What can hang from each mark:
noso: mamusem pofigo
feko: mamusem
fudu: pofigo tebok
pofigo: dunir noso
mamusem: feko noso
dodat: noso
fudorad: dodat
dunir: gapemu
gapemu: bibateb
mekof: guki noso
guki: mekof

Each row was made from one small tree. Brackets hold a mark, then the marks that hang from it, in alphabetical order. Every link used is in the known rows. Write each row's tree.
Known rows:
(guki (mekof (noso mamusem pofigo))): [-0.47 -0.49 -3.14 -0.43 +5.86 -0.07 -1.15 +0.45 +0.78 -0.36 +0.42 -2.42 -0.85 -1.75 -1.13 +3.10 -1.32 -2.43 -0.81 -1.87 +3.31]
(dodat noso): [+2.37 +0.77 -0.37 +0.74 +2.91 +0.69 -1.22 +1.50 -0.70 -1.27 +0.73 -1.16 -1.01 -1.98 -0.44 +3.13 +1.06 -1.92 -0.50 -0.77 +0.77]
(fudorad (dodat (noso mamusem pofigo))): [-0.73 -1.16 -1.86 +2.27 +3.20 -0.73 -0.86 -2.18 +1.38 -2.18 +1.75 -2.04 -1.16 -2.41 -1.09 +2.24 +0.51 -2.84 -3.33 -1.76 +0.42]
(pofigo (dunir (gapemu bibateb))): [-1.26 -1.01 -2.02 +1.89 +1.70 -1.96 -1.74 -0.32 +0.08 +0.05 +2.39 -2.49 -3.00 +0.32 +1.63 -0.06 -0.77 -3.12 +3.53 +1.43 +0.58]
(fudorad (dodat (noso mamusem (pofigo (dunir (gapemu bibateb)))))): [-1.76 -1.16 -2.86 +2.85 +3.31 -1.90 -1.01 -3.11 +1.64 -1.97 +2.09 -2.73 -1.95 -2.29 -0.55 +1.61 +0.31 -3.48 -1.53 -0.96 +0.50]
(feko (mamusem (noso (pofigo (dunir gapemu))))): [+1.74 -0.73 -1.99 +2.25 +1.19 -1.54 -3.21 -1.07 -0.32 +1.04 +0.89 -3.11 -1.86 +0.28 -2.34 +0.72 +0.46 -1.54 -1.23 +0.64 +0.16]
(fudu (pofigo (dunir gapemu))): [-2.22 -0.15 -2.81 +3.86 +3.25 -2.46 -1.78 +0.08 -0.65 +1.37 +1.02 -2.33 -2.57 -1.51 +2.51 +2.41 +0.95 -2.79 +1.85 +1.28 +1.46]
(fudorad (dodat noso)): [-0.38 -0.78 +0.38 +1.27 +1.69 +1.23 -0.93 +0.04 +0.77 -1.88 +1.63 -0.67 -1.22 -2.54 -0.67 +1.61 +0.70 -3.32 -2.83 -1.28 -1.28]
(dodat (noso mamusem (pofigo (dunir gapemu)))): [+0.84 -0.39 -4.45 +2.41 +5.93 -3.12 -1.82 -2.16 +0.57 -0.97 +1.34 -3.71 -1.45 -1.54 -0.49 +4.31 +0.90 -1.75 +0.37 -0.89 +3.75]
(noso mamusem (pofigo (dunir (gapemu bibateb)))): [-1.19 -1.55 -5.85 +3.55 +4.50 -5.13 -1.22 -4.39 +1.02 -0.84 +2.43 -4.67 -2.36 +0.46 +0.33 +1.36 -0.98 -1.76 +1.33 -0.06 +3.86]
(fudu (pofigo dunir (noso (mamusem feko))) tebok): [-1.21 +0.91 -2.97 +4.91 +2.13 -4.35 -3.68 -2.19 -0.71 -0.55 -1.57 -1.07 -1.37 +0.40 +1.91 +2.41 -0.90 -3.49 +1.46 +2.06 +3.90]
(noso mamusem): [+1.95 -1.35 -1.28 +1.01 +1.50 -1.29 -0.61 -1.24 +0.16 -2.66 +1.50 -1.78 -1.72 +0.90 -0.75 +0.31 -0.77 -1.32 -2.01 -1.38 +2.11]
(pofigo (dunir gapemu) noso): [-0.63 -3.92 -0.89 +0.15 +2.36 -2.83 -4.16 -0.20 -0.79 +0.87 +1.44 -2.09 -3.06 +0.57 +2.11 +2.14 -1.18 -3.26 +4.02 +1.97 +2.96]
(feko (mamusem (noso (pofigo (dunir (gapemu bibateb)))))): [+1.58 -0.20 -2.34 +2.52 +0.54 -2.00 -3.01 -1.59 -0.29 +0.71 +0.75 -3.45 -2.03 +0.31 -2.21 +0.09 +0.10 -1.71 -0.71 +1.12 -0.11]
(feko (mamusem (noso pofigo))): [+2.68 -0.18 -1.36 +1.95 +0.42 -0.87 -2.85 -0.64 -0.60 +0.46 +0.39 -2.75 -1.26 +0.17 -2.78 +0.69 +0.33 -1.08 -2.53 +0.35 -0.17]
(dodat (noso mamusem)): [+2.88 +0.11 -1.53 +0.90 +3.38 -0.73 -1.21 -0.35 -0.05 -2.50 +0.63 -1.90 -1.15 -1.21 -1.14 +3.11 +0.80 -1.58 -1.56 -1.52 +2.33]
(mamusem noso): [+2.29 -0.64 +0.90 +1.69 -0.35 +0.15 -0.81 +1.54 -1.04 -0.62 +0.61 -1.12 -2.17 +3.03 -1.28 -0.43 -1.43 -2.01 +0.53 +0.94 -1.11]
(guki (mekof (noso (mamusem feko)))): [+0.61 -0.19 -1.55 -1.05 +4.28 +0.69 -0.53 +1.45 +0.94 -0.96 +0.68 -1.53 -0.52 -1.35 -0.95 +2.07 -1.72 -2.41 -0.80 -1.81 +2.25]
(dodat (noso mamusem (pofigo dunir))): [+1.37 -0.12 -4.43 +2.18 +5.40 -3.04 -2.26 -1.95 +0.60 -1.17 +0.87 -3.94 -0.86 -1.38 -0.58 +4.70 +0.65 -1.53 -0.20 -0.70 +3.89]
(mekof guki (noso pofigo)): [+0.01 -1.91 -1.02 +1.53 +4.36 +0.87 +0.98 -1.81 -0.30 -2.68 -0.38 -3.61 -4.22 -0.62 +1.89 +3.55 -2.01 -0.04 +0.13 -1.21 +3.55]
(mekof guki (noso mamusem (pofigo (dunir gapemu)))): [-0.53 -3.22 -3.08 +1.94 +5.72 -1.53 +0.31 -4.17 +0.76 -3.19 +0.03 -4.97 -4.94 +0.40 +1.82 +3.72 -2.22 -0.20 +0.60 -1.40 +5.64]
(noso (mamusem feko) (pofigo dunir)): [+0.53 -0.85 -5.12 +3.41 +3.55 -5.05 -0.64 -3.47 +1.73 -0.94 +2.83 -4.53 -0.29 +0.76 +0.51 +1.86 -1.78 -0.69 +0.54 +0.04 +3.41]
(mekof (noso (pofigo dunir))): [+0.20 -1.29 -3.23 +0.65 +4.56 -1.01 -2.51 -1.21 +0.93 -0.34 -0.31 -4.30 -2.21 -1.04 +1.94 +4.17 -0.10 -1.79 +0.42 +0.60 +2.72]

Write each row's tree:
[+1.15 +0.58 -1.90 +4.33 +0.29 -3.31 +0.82 -0.70 +0.48 +0.38 +2.54 -2.98 -1.16 +2.87 +0.21 -1.04 -2.90 -1.61 +3.75 +2.28 -1.30]	(mamusem feko (noso (pofigo (dunir (gapemu bibateb)))))
[+1.30 +0.05 -1.51 +4.05 +0.97 -2.88 +0.63 -0.21 +0.47 +0.73 +2.69 -2.62 -0.96 +2.83 +0.10 -0.38 -2.52 -1.44 +3.24 +1.85 -1.00]	(mamusem feko (noso (pofigo (dunir gapemu))))
[+1.91 +0.46 -4.17 +2.56 +4.82 -3.35 -1.26 -1.89 +1.08 -1.25 +1.54 -3.79 -0.12 -1.31 -0.23 +4.16 +0.08 -1.13 +0.18 -0.53 +3.23]	(dodat (noso (mamusem feko) (pofigo dunir)))
[+1.28 -0.29 -3.85 +3.38 +3.05 -3.69 +1.00 -3.09 +1.04 -1.68 +2.81 -3.28 -0.28 +0.18 -0.19 +0.91 -1.54 -0.31 -0.93 -1.08 +2.47]	(noso (mamusem feko) pofigo)
[-0.46 -0.35 -3.59 -0.15 +5.67 -0.94 -1.23 +0.33 +1.38 -0.05 +0.88 -2.96 -0.32 -1.47 -0.57 +3.18 -1.81 -2.38 +0.18 -1.24 +3.32]	(guki (mekof (noso (mamusem feko) (pofigo dunir))))
[+1.87 +0.31 -1.46 +3.79 +0.47 -2.82 +0.21 +0.03 +0.52 +0.51 +2.19 -2.89 -0.37 +3.00 -0.04 +0.04 -2.77 -1.18 +2.66 +2.05 -0.87]	(mamusem feko (noso (pofigo dunir)))
[-2.23 +2.49 -2.77 +5.43 +2.44 -2.11 -2.92 -0.54 -0.88 +0.10 -1.11 -0.55 -1.63 -0.37 +1.73 +1.95 +0.32 -3.70 +1.09 +1.65 +1.89]	(fudu (pofigo dunir) tebok)
[+1.57 -3.46 -1.74 +0.11 +1.19 -4.44 -4.06 -1.54 +0.40 -0.88 +1.02 -3.22 -1.20 +1.70 +1.54 +2.36 -2.50 -2.06 +2.15 +1.83 +4.14]	(pofigo dunir (noso (mamusem feko)))
[-0.31 -3.85 -2.58 +0.73 +1.86 -4.85 -3.90 -2.78 -0.15 -0.81 +1.12 -3.32 -3.42 +1.35 +1.59 +1.12 -1.97 -3.15 +3.69 +1.91 +4.12]	(pofigo (dunir (gapemu bibateb)) (noso mamusem))
[+0.22 -3.24 -2.31 +1.12 +1.29 -5.18 -2.88 -2.74 +0.31 -0.92 +1.79 -3.16 -2.66 +1.42 +1.92 +0.55 -2.58 -2.80 +4.11 +2.04 +3.48]	(pofigo (dunir (gapemu bibateb)) (noso (mamusem feko)))
[-0.31 -0.71 -1.66 +2.53 +2.77 -0.96 -0.15 -2.13 +1.70 -2.21 +2.23 -1.93 -0.63 -2.34 -0.88 +1.84 +0.12 -2.60 -3.08 -1.65 -0.01]	(fudorad (dodat (noso (mamusem feko) pofigo)))
[+2.63 -2.65 +0.05 +0.08 +0.43 -2.55 -1.76 -0.98 -0.54 -1.88 +0.98 -1.43 -1.21 +0.91 +0.53 +1.02 -2.18 -1.48 +0.08 +0.25 +2.78]	(pofigo (noso (mamusem feko)))
[+0.23 -0.58 -1.72 -1.30 +4.69 +0.88 -1.20 +1.41 +0.63 -0.91 +0.24 -1.62 -1.04 -1.40 -1.17 +2.43 -1.34 -2.67 -1.05 -1.92 +2.70]	(guki (mekof (noso mamusem)))
[-1.16 -1.32 -2.32 +2.60 +2.33 -3.42 -3.89 +0.03 -1.13 +1.28 -0.48 -2.79 -1.94 -1.13 +2.80 +3.86 -0.08 -2.75 +1.87 +2.43 +3.05]	(fudu (pofigo dunir noso))
[-1.21 -0.33 -2.91 -0.52 +5.77 +0.20 -1.97 +1.57 +0.66 +0.82 +0.47 -2.54 -0.75 -2.04 -0.30 +3.63 -1.22 -2.88 +0.64 -0.79 +2.68]	(guki (mekof (noso (pofigo dunir))))
[+0.43 -4.01 -1.78 +0.68 +2.19 -4.56 -3.19 -2.00 +0.28 -0.43 +1.98 -2.69 -2.43 +1.42 +1.73 +1.52 -2.03 -2.53 +3.31 +1.37 +3.85]	(pofigo (dunir gapemu) (noso (mamusem feko)))
[-0.86 -0.79 -3.75 -0.42 +6.12 -0.74 -1.95 +0.27 +1.10 +0.01 +0.42 -3.02 -0.86 -1.49 -0.78 +3.59 -1.42 -2.62 -0.09 -1.33 +3.79]	(guki (mekof (noso mamusem (pofigo dunir))))
[-1.92 -0.10 -3.35 +0.07 +5.68 -0.26 -1.28 +0.85 +0.60 +0.72 +0.79 -2.61 -1.52 -2.20 -0.10 +2.53 -1.37 -3.26 +1.76 -0.57 +2.28]	(guki (mekof (noso (pofigo (dunir (gapemu bibateb))))))
[-0.85 -3.19 -1.39 +0.56 +1.41 -3.45 -3.88 -0.93 -0.78 +0.38 +1.19 -2.57 -3.32 +0.54 +2.28 +1.18 -1.70 -3.52 +4.78 +2.62 +2.56]	(pofigo (dunir (gapemu bibateb)) noso)
[+1.01 -4.06 -1.98 -0.26 +1.76 -4.14 -5.09 -1.57 -0.01 -0.79 +0.32 -3.35 -1.96 +1.60 +1.18 +2.93 -1.97 -2.42 +1.79 +1.70 +4.82]	(pofigo dunir (noso mamusem))
[-0.70 -0.98 -2.31 +2.55 +3.02 -1.61 -0.98 -2.34 +2.00 -1.86 +2.22 -2.53 -0.62 -2.06 -0.51 +2.30 -0.01 -2.80 -2.33 -1.11 +0.44]	(fudorad (dodat (noso (mamusem feko) (pofigo dunir))))
[-0.11 -0.06 -2.97 -0.18 +5.45 -0.31 -0.42 +0.52 +1.09 -0.41 +0.88 -2.31 -0.32 -1.71 -0.91 +2.72 -1.73 -2.14 -0.55 -1.76 +2.86]	(guki (mekof (noso (mamusem feko) pofigo)))
[-0.22 -1.69 -5.46 +2.87 +4.39 -4.62 -2.08 -3.52 +1.08 -0.81 +1.88 -4.72 -1.34 +0.65 +0.07 +2.61 -0.97 -1.27 -0.03 -0.17 +4.31]	(noso mamusem (pofigo dunir))
[-1.37 -1.04 -3.76 -0.14 +6.61 -0.80 -1.50 +0.05 +1.00 +0.22 +0.91 -2.78 -1.45 -1.65 -0.69 +3.16 -1.17 -2.87 +0.49 -1.57 +3.64]	(guki (mekof (noso mamusem (pofigo (dunir gapemu)))))
[-1.78 -0.56 -2.96 -0.24 +6.29 +0.19 -1.48 +1.31 +0.59 +1.06 +0.93 -2.25 -1.33 -2.19 -0.22 +3.19 -0.99 -3.10 +1.25 -1.04 +2.53]	(guki (mekof (noso (pofigo (dunir gapemu)))))
